(in the rows, 128 means zero)
Known rows, with every way that one mark hangs from another:
(q_495 (q_32 (q_305 q_137 q_170 q_393))): [ 88 166  62 167 157 171 153  82 126 119 131 138 192 173 109 111  96 133
 141  89 108 103 139 171 115 134 115 113 122 134 135 124]
(q_353 (q_137 (q_305 q_32 q_170) (q_393 q_815))): [ 93 212  57 152 132 172 170  82 129 122 178 141 162 150 112 121 112 135
 120  84 118 120 128 186 113 113 125 113 111 158 128  91]
(q_305 (q_32 q_495) (q_137 q_353) q_170 (q_393 q_815)): [125 157  64 159 138 187 181  92 132 133  99 135 194 188 115 119  63 124
 134 142 113 102 130 205 113 145 145 114 132 147 127 124]
(q_393 (q_305 q_170 (q_815 q_137))): [109 178  74 147 140 180 163  74 125 138 162 133 179 150 129 113  90 139
 135 100 111 136 138 199 118 140 146 108  92 126 159 108]
(q_393 (q_305 (q_32 q_495) (q_137 q_353) q_170) q_815): [127 187  81 164 146 193 174  80 116 125 150 129 191 172 128 134  66 129
 143 133 117 124 138 189 113 142 157 124 101 128 145 118]
(q_495 q_32): [ 78 167  63 157 144 150 126  75 129 138 163 133 182 130 120 123 107 129
 151  91 110 130 141 136 115 125 106 107 114 139 141  93]
(q_464 (q_137 q_393 q_815) q_544): [111 205  60 119 108 162 124  70 122 146 145 145 183 109 117  96 121 132
 116 111 133 142 147 196 119 120 111 113 113 144 151  80]
(q_464 (q_137 q_353 q_393)): [107 197  52 126 118 152 154  71 125 124 152 139 173 100 107 120 101 107
 128 104 134 142 137 166 120 125 116 112 114 165 142  88]
(q_393 (q_815 (q_137 q_353) (q_305 (q_32 q_495) q_170))): [118 168  70 152 144 162 169  77 128 135 163 123 169 166 131 107  72 132
 146 106 118 134 139 186 123 128 151 127 115 145 135 115]
(q_373 (q_511 q_305 q_495)): [ 94 172  66 146 162 192 132  81 131 146 179 131 173 122 137 119 123 132
 143 109 108 136 136 149 141 116 123 154 118 157 103 116]
(q_464 (q_137 q_305 q_353 (q_393 q_815)) q_544): [120 216  65 130 121 161 136  69 123 114 149 155 181 104 115 114  99 122
 111 113 153 144 151 197 110  95 124 115 124 154 147  71]
(q_353 (q_137 (q_393 (q_305 (q_32 q_495))) q_815)): [ 93 217  68 144 120 174 153  83 118 156 183 119 160 140 116 112 118 125
 131 108 120 135 129 176 126 130 120 135 101 156 123 109]
(q_511 (q_305 q_170) q_373): [ 88 180  47 151 130 161 157  71 120 141 165 142 177 142 130  91 120 132
 116 100  97  75 126 173 109 123 112 141 118 138 102 128]
(q_464 q_544): [103 183  72 129 132 165 110  75 120 133 164 135 190 116 127 111 108 137
 120  96 119 138 139 145 124 138 122 110 104 146 140  86]
(q_137 q_393): [ 96 177  58 133 118 158 124  79 125 131 171 133 166 105 107 116 135 129
 124  91 116 138 137 150 124 135 114 118 114 161 126  96]
(q_32 (q_305 (q_137 q_353) q_170 q_393 q_815) q_495): [119 174  74 155 146 199 175  92 114 125 102 124 187 197 108  94  79 122
 139 126 116 104 124 208 125 157 144 134 102 154 115 157]
(q_464 (q_137 q_305 q_815) q_544): [112 213  61 127 124 171 135  68 122 139 148 142 182 122 139  94 103 142
 124 108 136 140 143 198 120  96 112 114 114 141 149  78]
(q_495 (q_32 (q_393 (q_305 q_170) q_815))): [ 92 160  80 165 144 162 130  80 114 124 155 128 189 139 117 126 104 127
 136 110 109 124 143 157 101 131 135 114 144 120 152 100]
(q_137 q_305 q_353 (q_815 q_393)): [109 199  44 151 121 146 138  84 131 147 175 119 140  98 148  96  88 134
 114 100 138 148 137 209 122  74 106 127 142 178 107  99]
(q_353 (q_137 (q_393 (q_305 (q_32 q_495) q_170 q_815)))): [ 95 203  70 146 131 183 164  85 119 139 169 136 172 159 102 116 107 123
 126 108 118 124 125 181 122 147 132 120  86 154 133 111]
(q_137 q_353 (q_393 (q_305 q_32 q_170)) q_815): [115 190  45 164 121 157 147  83 133 148 192 125 150 136 121 119 100 134
 127 110 134 135 141 225 117 109 111 104 132 164 120 115]
(q_305 (q_32 q_495) (q_137 q_393) q_170 q_815): [114 155  54 153 130 190 172  91 131 150 106 151 186 210  95 100  92 138
 144 135 110 102 122 226 121 156 130 106  78 150 128 128]
(q_353 (q_137 (q_305 q_32 q_170) (q_815 q_393))): [ 92 210  46 149 131 166 169  87 130 147 177 129 154 147 135  96  93 141
 113  87 117 123 121 203 122 105 112 116 114 164 121 100]
(q_495 (q_32 (q_305 (q_137 q_815) q_393))): [ 88 177  64 167 148 166 140  79 125 133 135 126 187 163 117 103 103 134
 150  90 110 117 143 169 113 122 113 120 128 134 127 118]
(q_393 q_305): [104 189  78 143 140 176 134  73 113 124 186 124 181 116 132 124 106 134
 131  97 114 145 139 138 122 138 135 119 106 137 143 101]
(q_511 (q_305 q_32)): [104 177  54 157 152 172 141  71 127 128 178 141 182 150 129 102 106 136
 142  96 106 114 127 149 113 126 118 103 120 148 110 116]
(q_495 (q_32 (q_393 q_305))): [ 86 157  75 157 143 157 120  80 114 129 160 126 186 130 113 122 107 121
 138 108 114 128 141 136 111 133 121 117 140 134 141 101]
(q_305 (q_32 q_393 q_495) q_170 (q_815 (q_137 q_353))): [115 136  60 145 133 171 173  92 131 153 128 123 177 196 108 100  70 115
 150 142 117 110 115 214 121 160 143 103 119 158 127 134]
(q_511 (q_305 q_393) q_373 q_495): [ 85 164  55 143 109 169 142  76 117 155 149 148 182 131 132  76 137 121
 110 129 100  92 130 156 109 115 114 180 154 136  77 135]
(q_511 q_305 q_373): [ 86 186  55 146 127 157 143  68 117 142 170 135 180 126 132  90 126 127
 123 100  99  89 129 148 109 121 114 147 120 141  95 120]
(q_137 q_353 q_393 (q_815 (q_305 (q_32 q_495) q_170))): [116 174  39 163 123 150 147  87 132 154 173 125 141 161 118  93  99 138
 131 112 135 130 137 226 131 106 106 122 130 181 101 129]
(q_137 q_305 (q_393 q_815)): [104 195  64 146 123 167 130  77 125 117 174 138 159 109 119 116 136 142
 122  92 124 140 145 174 112  97 125 126 130 154 124  87]
(q_170 q_305): [ 99 183  58 157 145 158 136  83 129 120 187 135 180 120 135 117 115 138
 146  88 118 139 120 133 127 136 132 116 112 149 123 117]
(q_137 q_393 (q_815 (q_305 (q_32 q_495)))): [109 173  53 150 120 159 127  84 125 156 174 124 151 156 119  82 126 149
 137 108 120 137 138 193 131 116 112 129 122 166 104 122]
(q_353 (q_137 q_393 (q_815 q_305))): [ 88 216  57 144 120 154 150  79 123 151 174 122 151 132 119  94 122 136
 121  73 117 141 132 182 128 113 113 136 105 163 120  96]

Rows:
[110 193  74 142 146 187 157  83 105 123 144 110 180 159 115 111  90 111
 153 113 122 120 125 147 140 154 132 155  87 163 110 148]	(q_32 (q_305 (q_137 q_353)) q_495)
[107 175  84 137 143 194 135  88 104 118 153 111 182 153 116  99 116 121
 138 116 112 119 127 134 132 160 137 143 122 156 107 151]	(q_32 (q_305 q_393) q_495)
[117 167  55 159 141 171 159  90 123 120 161 124 164 163 125 121  79 122
 134 129 132 114 122 190 119 113 129 115 146 171 111 121]	(q_137 (q_305 (q_32 (q_393 q_815) q_495) q_170) q_353)
[111 154  44 152 129 173 168  88 128 147 122 124 182 187 120 101  88 141
 137 112 101 102 119 209 119 144 122 105 126 146 128 116]	(q_305 (q_32 q_393) (q_137 q_815) q_170)
[111 169  63 148 137 178 138  88 124 136 157 139 171 160 126  87  94 140
 132 125 121 130 126 182 119 119 131 111 111 163 111 115]	(q_137 (q_305 (q_32 q_495) (q_815 q_393)))
[107 156  71 139 134 176 155  81 132 159 146 125 183 181 118  97  87 126
 167 128 110 131 124 176 122 155 142 105  88 147 130 119]	(q_305 (q_32 q_495) (q_815 q_137))
[109 174  68 136 133 169 135  83 114 126 175 137 172 104 128 105  96 134
  94 103 114 137 138 166 124 141 135 122 116 147 143 108]	(q_815 (q_393 (q_305 q_170)))
[115 171  52 167 137 162 155  95 129 141 149 123 180 164 127 107  87 125
 159 133 128 123 112 174 128 137 134 132 128 160 100 141]	(q_170 (q_305 (q_32 q_393 q_495) (q_137 q_353 q_815)))
[103 171  45 155 148 174 156  82 132 120 180 140 167 163 131 114  98 149
 134  94 117 115 125 179 122 113 114  94 118 159 124 107]	(q_137 (q_305 q_32 q_170))
[112 176  67 156 148 193 169  84 120 114 113 134 193 191 113  91  92 142
 131  89 102 107 127 205 114 152 144 109 106 139 129 133]	(q_32 (q_305 q_137 q_170 q_393 q_815))
[109 169  63 168 149 173 143  91 131 133 172 139 189 175 127 103 100 140
 165 121 117 131 112 157 121 150 145 101 100 149 113 136]	(q_170 (q_305 (q_32 q_495) q_815))
[ 99 177  35 158 124 163 171  77 127 160 142 147 179 170 131  72 100 140
 113 115  96  67 126 216 107 118 112 141 120 138  93 134]	(q_511 (q_305 q_32 (q_137 (q_815 q_393)) q_170) q_373)
[125 211  74 132 123 169 142  69 117 116 153 155 192 110 111 123  92 120
 105 119 145 141 154 201 110 123 137 110 115 138 165  81]	(q_464 (q_137 q_353 (q_393 (q_305 q_170) q_815)) q_544)
[101 192  45 155 131 169 152  81 132 145 171 122 149 141 149 103 113 156
 132  90 117 126 131 214 123  88 103 116 124 152 125 104]	(q_137 (q_305 q_170) q_815)
[108 166  57 158 149 176 140  75 131 126 157 145 188 152 125  95 107 136
 129 104 105 111 130 157 107 124 122 101 147 148 106 119]	(q_511 (q_305 q_32 q_393))
[112 178  52 158 137 169 181  81 135 140 105 139 183 171 120 113  66 132
 139 100 113 119 126 226 116 134 131 101  82 149 144 103]	(q_305 (q_137 q_353) q_170 q_815)
[116 168  76 159 147 196 154  83 117 136 166 135 187 187 123 112  87 141
 144 129 111 122 128 188 117 154 146  98  92 135 140 129]	(q_393 (q_305 (q_32 q_495) q_170 q_815))
[105 179  57 134 125 151 160  75 135 139 176 129 155 107 113 126  97 115
 125  98 133 142 145 191 129 124 124 129 114 158 141 106]	(q_815 (q_137 q_353 (q_393 (q_305 q_170))))
[110 163  53 147 124 168 149  84 124 149 128 116 185 167 122  99  94 135
 146 112 104 119 123 178 118 141 126 113 128 149 120 105]	(q_305 (q_32 q_393) (q_137 q_815))
[113 158  78 139 138 185 161  92 104 129 133 104 173 182 105  91  93 108
 144 128 118 109 115 190 130 169 150 142 119 159 117 162]	(q_32 (q_305 q_170 (q_815 (q_137 q_353))) q_393 q_495)
[115 202  60 119 117 155 131  71 123 126 147 152 187 100 105 114  98 112
 111 112 146 141 145 178 121 124 115 109 112 160 149  78]	(q_464 (q_137 q_353 q_393) q_544)
[105 166  67 150 172 184 142  83 144 147 169 133 177 144 127 103  94 138
 143 104 107 130 138 183 129 125 141 112 111 159 112 111]	(q_373 (q_511 (q_305 q_32 (q_815 q_137 q_393))))
[109 162  92 130 122 178 125  87  99 132 136 104 182 127 118 112 118 113
 137 139 107 130 125 130 120 160 152 150 137 144 126 116]	(q_32 (q_393 q_815) q_495)
[106 157  53 125 131 164 160  87 133 144 163 138 156 130 125  91  86 129
 113 117 125 127 132 190 135 122 125 134 119 162 126 119]	(q_815 (q_137 (q_305 (q_32 q_495) q_170)) q_393)
[100 178  68 125 122 159 145  72 129 141 177 129 164 103 113 117 119 124
 130  95 122 147 146 164 129 132 128 134 108 145 143  99]	(q_815 (q_137 (q_393 q_305)))
[119 193  47 140 126 147 157  74 123 141 156 132 167 130 134  84  70 126
 124 105 131 146 137 195 122 110 123 112 126 163 132 100]	(q_464 (q_137 q_353 (q_815 (q_305 q_32) q_393)))
[ 92 170  42 158 136 164 161  73 126 141 175 146 182 169 127  90 111 135
 124 106  96  68 122 175 105 129 113 123 122 141  95 133]	(q_511 (q_305 q_32 q_170) q_373)
[107 179  71 163 141 164 136  86 132 114 165 136 189 122 135 113 115 141
 135  98 113 139 128 146 110 132 151 115 144 136 124 113]	(q_170 (q_305 (q_393 q_815)))
[118 175  60 159 131 171 150  86 126 135 171 139 166 155 103 121  91 122
 130 128 135 130 136 208 118 135 130 104 110 166 123 124]	(q_137 q_353 (q_393 (q_305 (q_32 q_495) q_170 q_815)))
[115 170  82 142 130 167 153  78 113 122 158 113 177 121 124 124  91 117
 123 113 116 135 138 176 111 141 159 130 146 133 150 103]	(q_32 (q_393 (q_305 q_170) (q_815 (q_137 q_353))))
[119 165  60 174 146 174 162  95 139 133 122 145 197 185 119 102  75 131
 155 134 126 122 116 188 117 141 149 109 118 154 105 138]	(q_170 (q_305 (q_32 q_495) (q_137 q_353) q_393 q_815))
[115 195  75 156 140 177 157  74 120 132 140 131 188 144 126 119  74 130
 140 106 121 144 139 187 115 132 145 115  88 138 143 100]	(q_393 (q_305 (q_137 q_353) q_815))
[ 97 166  76 169 144 159 144  79 119 125 136 129 189 143 114 131  85 119
 137 114 116 121 145 172 103 126 133 121 140 126 150  99]	(q_495 (q_32 (q_393 (q_305 (q_137 q_353) q_170) q_815)))
[114 155  63 155 135 182 160  84 138 139  95 145 206 193 112  93  79 142
 142 114 101 118 128 196 103 146 144  85 116 140 127 101]	(q_305 q_32 q_137 q_393 q_815)
[113 204  69 127 132 176 138  68 121 124 134 156 197 136 127  95  94 137
 124 110 134 138 140 190 114 111 127 101  99 139 155  76]	(q_464 (q_137 (q_305 q_815)) q_544)
[111 161  47 143 135 138 156  75 139 138 179 134 154 148 110  96  85 127
 137  88 135 144 143 183 134 116 124 121 121 174 115 110]	(q_815 (q_137 q_353 q_393) (q_305 q_32))
[110 174  88 145 143 198 139  88 107 124 137 116 187 175 114  88 110 127
 144 120 110 121 125 160 123 161 147 130 112 151 110 151]	(q_32 (q_305 q_393 q_815) q_495)
[120 168  53 155 130 177 176  89 130 136 127 139 178 177 102 125  81 122
 138 135 122 107 129 207 122 143 129 122 102 158 125 123]	(q_305 (q_32 q_495) (q_137 q_353 (q_393 q_815)) q_170)
[116 168  87 138 138 184 159  88  99 117 147  97 174 160 112 107  98 106
 140 126 116 112 123 168 127 166 158 157 135 149 122 155]	(q_32 (q_305 q_170) (q_393 (q_815 (q_137 q_353))) q_495)
[ 81 175  52 142 112 165 143  71 113 158 170 143 178 129 137  83 136 121
 122 121 102  97 127 149 114 117 109 183 126 137  82 132]	(q_511 q_305 q_373 q_495)
[104 181  47 155 128 172 151  85 135 143 151 126 155 143 145  96 114 157
 120  99 116 121 134 222 117  87 107 113 151 152 120 107]	(q_137 (q_305 q_170 q_393) q_815)
[107 183  54 151 137 158 145  82 133 118 157 129 162 115 132 117  89 127
 121  99 135 135 136 175 119  91 116 114 151 175 110  97]	(q_137 (q_305 q_393) q_353)
